What can hang from each mark:
L: X
F: S
N: C
C: T
H: N X
S: F P X
P: H L S

Every row comes from one small tree of marks. The marks that hang from a mark follow it in brackets, in alphabetical order. Every link used is in the known rows. Which tree was each row made from?
Known rows:
P(L S(X)): [ 11.6 -11.8  17.0  -1.8  21.9   2.5  20.2  15.8 -29.8 -11.9 -10.3  16.6
 -18.5   8.0  -6.5 -10.5  25.6]
F(S(P X)): [ -1.5 -24.2   5.8  14.7   7.4  17.5   7.0   4.8 -12.3   4.1   9.3  -4.1
   0.6  -7.2 -13.0  -9.9  11.7]
P(H L(X)): [  7.8   0.9  10.8   2.9  14.9  -3.0  15.1  -0.6 -32.9 -14.4  10.4  20.5
  13.7  32.0 -16.4  -4.2  18.0]
S(F P(H(N(C)) L) X): [ 16.5 -23.8  35.4   2.9   9.2  13.6  27.5  -1.3 -44.4  32.7 -13.2  15.1
  22.2  33.5 -29.8 -13.1  22.1]
H(N(C) X): [  1.7  -7.7  22.1   2.8  16.4  -6.5  16.8  -5.8 -31.5  13.3 -13.3   8.2
  18.9  10.1  15.4   2.3  -1.8]
P(H L S(F)): [ 15.2 -14.6  18.1 -16.1   1.4   7.6  13.2  23.4 -34.8   8.0 -17.6  23.0
  -6.3  35.9 -20.0 -15.4  14.8]
F(S(P(H) X)): [  5.3 -17.2   3.9  17.0  -2.0  22.3   3.4   5.6 -18.9   3.2  10.9   2.1
   7.4   4.7 -20.6  -9.3  12.9]
P(H(N) L(X) S(F)): [ 25.4 -25.0  29.5 -15.7  23.5  11.4  15.6  -0.9 -59.2  -4.9 -16.9  30.3
   3.2  45.3  -5.2 -26.3  11.0]
L(X): [ -3.6  -4.6   8.4   4.5  16.9  -3.4   7.1 -11.9 -11.8 -16.8   6.8   5.7
   2.5   4.2   5.8  -1.2   6.5]
P(H(N(C(T))) L S(X)): [ 22.2 -20.8  37.0  16.2  21.6  -3.0  17.9   4.1 -50.2   3.1 -31.4  22.3
  16.8  27.7   3.0 -10.8  23.0]
F(S(P(H(N(C(T)))) X)): [  8.6 -31.8  26.5  31.3   5.6  11.9   4.5  -7.8 -33.8  19.0 -12.0   2.5
  35.6  13.0  -4.4 -10.7   8.4]
P(H(N(C)) L S(F X)): [ 24.3 -29.6  41.0   0.1  20.0  12.3  31.9   5.5 -51.6   9.2 -34.1  25.0
  -0.8  34.1  -1.8 -19.0  25.4]
P(H(N) S): [ 25.6  -3.6   3.1  -3.4   3.4  18.1 -12.1  -2.0 -31.9  -1.7 -18.1  15.4
  -2.2  16.3  10.4 -11.3  -0.9]
H(N X): [  5.9  -3.3  12.3 -14.0  11.7  -1.3   3.5  -8.0 -30.1   5.7  -2.6   7.5
  13.1  11.7   7.0  -7.0 -14.9]
P(H(X) L S(F)): [  9.8 -14.3  27.4 -26.4   7.2  -1.4  21.8  29.9 -50.8  10.5 -13.5  30.8
  -1.7  43.4 -21.1 -14.0   8.2]
S(P): [ -0.4  -2.1  -1.6  -0.1  -4.3   7.1  -6.3   3.2  -4.8  17.7   8.3  -1.5
   7.2  -2.3 -19.3   5.0   3.3]

Which tree is each row?
[ 14.8 -12.1  26.6 -28.3   2.7   8.1  12.5   8.1 -58.6  37.0   1.6  21.8
  29.5  47.5 -40.4 -16.5  -4.8] => S(F P(H(N X) L))
[ 15.3 -27.7  22.0  24.7  14.5  21.3  22.3   4.1 -48.8  16.7  -4.6  11.8
  25.0  22.3 -19.4 -12.1  27.0] => F(S(P(H(N(C)) L) X))
[ 10.6 -26.8  29.9 -13.5  18.2   5.6  28.5  16.5 -30.2  -0.7 -18.3  17.9
 -21.4  17.6 -11.7 -20.4  21.4] => P(L S(F X))
[ 10.4   5.0   0.3  -2.0  -6.2   7.4   1.9  14.2 -26.6  19.6  11.2  13.2
  18.4  24.9 -41.6  -0.2  15.3] => S(P(H L))
[ 31.0 -24.7  31.0 -15.8  15.5  17.2  18.6   4.6 -50.2   1.2 -23.2  23.6
  -7.0  35.3 -10.8 -29.0  13.3] => P(H(N) L S(F X))
[ -3.5 -13.7  31.9   5.1  14.3 -18.9  10.7  -5.9 -31.8  17.9 -19.4   6.5
  34.5  14.5  14.2   0.7  -9.8] => H(N(C(T)) X)
[ 16.1 -23.4  11.3   9.2  17.9  20.8   5.7  -3.8 -56.6   2.5  12.7  18.1
  28.7  34.5 -23.2 -19.0  12.6] => F(S(P(H(N) L(X))))
[ 14.0  -1.9  10.6  15.4   0.4   6.7   2.4 -11.3 -20.7  10.8 -16.2   6.7
  19.9  15.8  10.1   0.8   4.3] => P(H(N(C)))
[ 14.7  -8.5  21.8  14.7  20.5   6.9  16.9  -8.9 -51.7  13.0   1.4  21.4
  34.9  32.4 -19.7   0.6  24.9] => S(P(H(N(C)) L(X)))
[ 25.2 -18.6  15.1 -15.4   0.3  19.7  -4.3   0.3 -32.0   9.3 -25.8  16.0
  -3.4  26.9   4.4 -20.8  -5.4] => P(H(N) S(F))
[ 22.0 -18.3  31.1 -30.0  13.2   6.6  16.5  16.0 -65.1  13.4 -19.8  30.5
   6.3  48.0 -13.0 -22.9  -0.7] => P(H(N X) L S(F))
[ 21.0  -4.3   7.5   2.6   1.8  21.7  -4.5 -15.0 -28.3  10.0   3.4   4.2
  13.7   9.7 -17.0  -9.5   3.1] => S(P(H(N)) X)
[  3.4 -14.7  22.4  14.9   7.4  -9.9   1.2 -11.9 -14.7  16.1 -22.3  -0.1
  29.2   6.9  15.3  -0.5  -4.3] => H(N(C(T)))
[ 17.4 -20.2  27.8 -11.2   9.6   9.7  24.8  17.7 -37.1  -1.6 -17.3  23.1
 -14.0  30.6 -18.8 -19.3  22.3] => P(H L S(F X))
[  2.6 -21.4  25.2 -12.5   7.9   6.9  24.2   9.3 -23.3  21.5   2.9   7.9
   2.5  18.1 -40.3 -13.6  17.6] => S(F P(L) X)
[  4.1   6.5  12.5 -11.8   4.1  -8.9  16.6  16.5 -38.8   4.4   7.3  20.9
  16.0  34.3 -23.0  -1.5   6.4] => P(H(X) L)
[ 17.4 -22.5   6.5  12.2   4.0  31.0  -2.6  -8.5 -32.6   7.2   3.3   2.5
  13.8   9.9 -11.8 -17.9   3.0] => F(S(P(H(N)) X))
